What can hang from each mark:
N: J V
K: B J L V
B: K
E: H
J: E N
L: S W
H: K

Each row was made from one small tree. Brackets hold a mark, then the marks that hang from it, in alphabetical order. Every link used is in the known rows. Write each row's tree.
Known rows:
(N (J (E (H K))) V): [-0.62  4.00 -1.09  1.89  2.59  0.00  1.68 -2.18  0.62 -0.01  0.55 -3.02
 -1.75  2.98  0.82  3.57  0.21  0.70 -1.03  2.79 -3.60]
(E H): [-1.23  0.20 -1.64 -1.40 -1.23 -1.80 -3.04 -1.19 -0.81 -3.73  1.04 -0.78
  0.51  2.66 -0.12  0.99 -2.06 -0.97  0.85 -1.67 -1.73]
(J E N): [-4.20 -3.59 -1.77  1.32  1.01 -2.05 -2.28  0.99 -1.48 -3.88  2.90 -2.48
  1.50  1.47  2.83 -2.88 -5.70 -0.27  1.11  1.16 -3.82]
(H (K (L S))): [-0.31  0.62  2.05 -3.55  1.76 -0.68  2.46 -1.58 -0.79  0.08 -1.55 -1.89
  1.34  0.90 -2.62  0.94 -1.28  1.51  0.58  1.74 -1.21]
(L S W): [ 3.00 -5.29  1.46 -1.04 -3.18 -1.74 -1.52 -0.75 -1.97 -2.85  1.26  2.23
  1.69  0.35  0.78  0.66 -5.95 -0.41  1.59 -1.24 -1.30]
(N V): [ 3.09 -3.09  0.69  0.66  0.10 -2.14 -1.46 -2.00 -3.85 -3.99  2.34  3.60
 -1.85  3.46  3.45 -0.74 -2.60 -0.37 -0.81 -1.78 -3.15]
(J (E H) (N V)): [-3.33  1.21 -1.81  1.26  1.64  1.47 -1.73 -1.96 -1.22 -2.22  2.92 -3.26
 -2.20  1.66  4.51 -0.30 -4.69  0.73  0.12  2.41 -3.85]
(K B (L S) V): [ 4.11 -0.83  3.40 -6.00 -1.85  2.20 -0.88 -0.18 -0.94  1.39 -0.25  2.35
 -1.32 -4.20 -2.57 -0.56  0.20  1.79  3.23  1.53  2.13]
(H K): [-0.81 -2.05 -0.40  0.86  0.01 -2.99  1.16 -0.28 -0.85 -3.22 -0.38  0.53
  1.81  3.39  0.13 -0.99 -1.48 -0.46 -1.92 -1.33 -1.56]
(H (K J)): [-2.12 -1.87 -0.42  0.74  0.24 -2.17  1.85  0.92 -0.97 -0.07 -0.23  0.81
  1.45  3.04 -0.50  0.24  0.96 -1.06 -1.67 -2.41  0.65]
(E (H K)): [-2.65  1.80 -1.56 -0.34 -0.23 -1.03  0.64 -1.40  0.43 -2.33 -0.97 -2.08
  1.18  3.28 -1.11  1.14 -0.58 -0.06 -1.82 -0.62 -0.99]
(N J V): [ 2.87 -1.71  0.98  2.08 -0.05 -2.89 -1.76 -1.41 -4.45 -4.28  3.54  3.86
 -1.35  2.94  3.26  0.67 -2.09 -0.57  0.66 -0.12 -4.37]
(J (E (H (K V))) N): [-3.84  2.01 -2.83  1.41 -0.83  2.64  1.33 -0.15  2.40 -1.67 -1.02 -3.96
  0.69  0.33  0.76 -1.51 -1.88  1.36 -1.01  3.18 -0.78]
(N (J E) V): [ 2.56 -1.67  0.19  1.98  1.95 -2.50 -1.34 -0.84 -2.58 -2.44  3.06  0.55
 -1.62  2.94  3.56  0.95 -2.17 -0.19  0.89  1.08 -4.97]
(B (K J (L W) V)): [ 4.75 -2.01  1.22  4.42 -1.01  0.12 -0.03  0.99  1.06  1.86 -1.45  4.13
  1.02 -3.75  1.03 -1.51  1.66 -1.74 -0.26 -2.76  2.75]
(B (K J L V)): [ 2.07  0.31  0.79  1.27 -0.05 -1.26  0.12  0.70  0.51  1.10 -1.85  1.89
  0.12 -1.63 -0.20 -1.05  2.55 -1.37  1.17 -2.24  1.79]
(H (K J V)): [ 1.48 -1.84 -0.23  0.93 -1.98  0.09  2.33  1.14 -0.42 -0.67 -1.26  3.29
  0.72  1.14 -0.67 -0.77  2.70 -0.54 -2.05 -2.27  2.15]
(N (J (E H)) V): [ 0.95  2.42 -1.05  1.01  1.40 -0.91 -2.09 -1.76 -0.89 -1.39  2.50 -2.09
 -2.39  2.63  2.48  3.08 -1.27  0.03  1.26  1.62 -4.34]
(L W): [ 3.10 -5.83 -0.12  2.73 -1.69 -2.70 -2.70  0.44 -1.89 -3.96  2.04  3.87
  2.02  1.29  2.43 -1.66 -3.67 -1.43 -0.83 -2.72 -1.34]
(H (K (L S) V)): [ 2.87  0.43  1.97 -3.55 -0.80  1.44  2.91 -1.58 -0.17 -0.60 -2.85  0.36
  0.52 -0.54 -2.73 -0.07  0.72  2.40  0.41  1.94  0.21]

Write each row's tree:
[ 0.21  3.28 -2.08  0.96 -0.87  0.32  1.10 -0.01  2.75 -1.14 -1.35 -2.55
  0.62  1.42 -1.34  2.10  1.73  0.74  0.07  2.63 -1.53] => (N (J (E (H (K V)))))
[ 0.80  1.78 -1.34 -0.32 -2.79  0.99  0.97 -1.16  1.31 -2.65 -2.14  0.45
  0.44  1.76 -1.35  0.23  1.03  0.41 -1.69 -0.42  0.48] => (E (H (K V)))
[ 5.97 -2.12  1.30  4.13 -1.24 -0.80 -0.62 -0.23  0.97 -1.12 -1.71  4.15
  1.38 -2.91  1.46 -2.86 -0.59 -0.93 -0.73 -1.55  0.82] => (B (K (L W) V))
[-2.18  4.07 -0.63 -0.77  2.83  0.43  0.91 -1.46  0.78 -0.26 -1.53 -3.03
  1.08  1.41 -2.25  0.77  1.74  0.89 -1.50  0.92 -0.76] => (E (H (K L)))
[ 2.17 -2.33  3.45 -2.79 -0.26  1.62 -1.05  1.37 -0.98  5.73  1.12  2.35
 -0.17 -4.88 -1.68  1.17  0.19 -0.07  2.46 -0.43  3.53] => (K B J (L S W))
[-2.91  4.49 -0.61 -2.35  4.59  2.10  0.96  0.12  3.19  4.86 -1.27 -5.44
 -0.64 -1.71 -2.66  0.83  2.65  1.56 -1.00  2.49  0.85] => (J (E (H (K B L))))
[-4.44  1.57 -1.89  0.97  1.67  2.00 -1.39 -0.64 -1.03  0.82  3.05 -3.55
 -2.62  0.96  3.59  0.88 -2.43 -0.09  0.00  1.30 -1.85] => (K (J (E H) (N V)))
[ 2.92 -1.43  1.82 -2.32 -0.30  1.90 -1.24  2.29 -1.23  3.21  0.78  4.37
 -1.24 -3.92 -1.37 -1.83  4.95 -0.01  0.54 -1.45  4.04] => (K B J L V)
[ 2.17 -3.16  0.08 -1.81 -1.40  1.17 -1.02  2.90  0.63  2.96  1.12  1.85
 -1.47 -2.14 -0.12 -1.05  2.52 -0.54  0.73 -1.16  3.09] => (K B (J E) V)
[-4.01  2.26 -1.56  0.12 -0.10 -0.36  1.04 -0.16  0.73  0.86 -0.94 -2.10
  0.72  2.44 -1.77  2.37  1.86 -1.07 -1.41 -2.02  1.22] => (E (H (K J)))
[-6.20 -1.03  0.52  1.07 -0.14  0.23  1.09  2.44 -0.87  2.25  1.45  0.45
  0.96 -1.53  0.36 -1.22 -0.34 -0.81 -1.00 -0.01  2.33] => (H (K B (J N)))
[ 2.41  1.11  2.20 -2.32 -1.50 -0.17  0.89 -0.61  0.39  2.29 -2.22 -0.02
 -0.22 -2.50 -2.02  1.57  0.21 -0.45  4.08 -0.55  2.04] => (B (K J (L S) V))
[ 1.06  3.72 -0.65 -0.83  0.33  2.32  1.43 -1.18  1.54 -0.48 -2.67 -0.25
  0.10 -0.20 -2.16 -0.83  3.49  1.66 -1.92  1.15  0.48] => (E (H (K L V)))
[ 3.63  0.59  2.30 -2.38 -1.66 -0.64  0.67 -1.80  0.35 -0.87 -2.51  0.09
  0.04 -1.91 -1.41  0.11 -2.35  0.49  3.74  0.53 -0.08] => (B (K (L S) V))
[-8.37  2.56 -0.61 -0.09 -0.50  2.02  0.27  1.30  0.76  3.22  0.78 -2.07
  0.44 -1.51 -0.70  0.62  0.51 -0.67 -0.38  0.79  2.98] => (E (H (K B (J N))))
[ 3.99 -1.41  1.78 -2.35 -0.56  1.23 -2.06  0.90 -0.97  0.32  0.46  4.14
 -0.79 -3.46 -0.79 -3.01  2.69  0.95  0.69 -0.12  1.84] => (K B L V)
[-2.76 -1.56 -1.41  3.56 -1.34 -1.13 -0.46  1.77  1.37 -0.32  0.04 -1.83
  0.78 -1.45  2.61 -1.89 -2.82 -1.50  1.88 -0.47  0.20] => (B (K (J E N) V))
[-1.44 -2.99 -0.22 -1.79  0.86 -1.03 -1.46  2.71  0.05  3.58  2.19 -0.58
 -0.76 -0.83  0.21  0.16  0.73 -1.33  1.53 -1.82  1.65] => (K B (J E))
[ 1.46 -1.49  1.01 -0.72 -2.71  1.43  2.17  1.88  0.33  2.95 -1.08  4.07
 -0.39 -1.80 -1.25 -0.78  4.03 -0.41 -1.93 -1.72  4.67] => (H (K B J V))
[-2.91  1.38  1.42  4.11  2.99 -0.63 -0.02 -0.95 -2.26  1.18  1.18  0.18
 -1.48 -1.19  3.88 -1.31 -1.68 -0.97  0.16  0.15 -1.21] => (B (K (J (N V)) L))
[-1.87  0.23  0.49  0.29  3.38 -1.17  2.03  1.08 -0.78  1.80 -0.57 -0.21
  1.23  0.74 -1.61 -0.28  3.37 -0.05 -1.63 -0.97  0.92] => (H (K J L))
[-0.03  1.89 -1.32  2.16  3.85  1.80  0.99 -0.28  3.16  2.37 -1.57 -3.93
  1.37 -0.55 -0.66  0.16  1.12  1.03 -2.82  1.62 -0.63] => (J (E (H (K (L W)))))
[-2.24  1.79 -2.04  0.03  0.61 -2.64 -3.13  0.23  0.56 -2.07  1.96 -3.87
  0.74  2.18  0.02  2.66 -1.40 -0.65  3.25  1.24 -3.67] => (N (J (E H)))
[ 0.40  2.10 -1.28 -1.78 -1.00  2.88  1.58  0.31  4.02  2.67 -1.88 -1.91
 -1.36 -1.50 -1.92  0.22  2.20  1.00 -1.19  1.39  2.09] => (J (E (H (K B V))))
[ 0.72  1.92 -0.33 -1.79 -3.26  2.59  0.94 -0.45  2.06  0.58 -1.92  1.34
 -0.73 -1.53 -2.11  0.07  2.48  0.64 -1.22  0.05  2.98] => (E (H (K B V)))
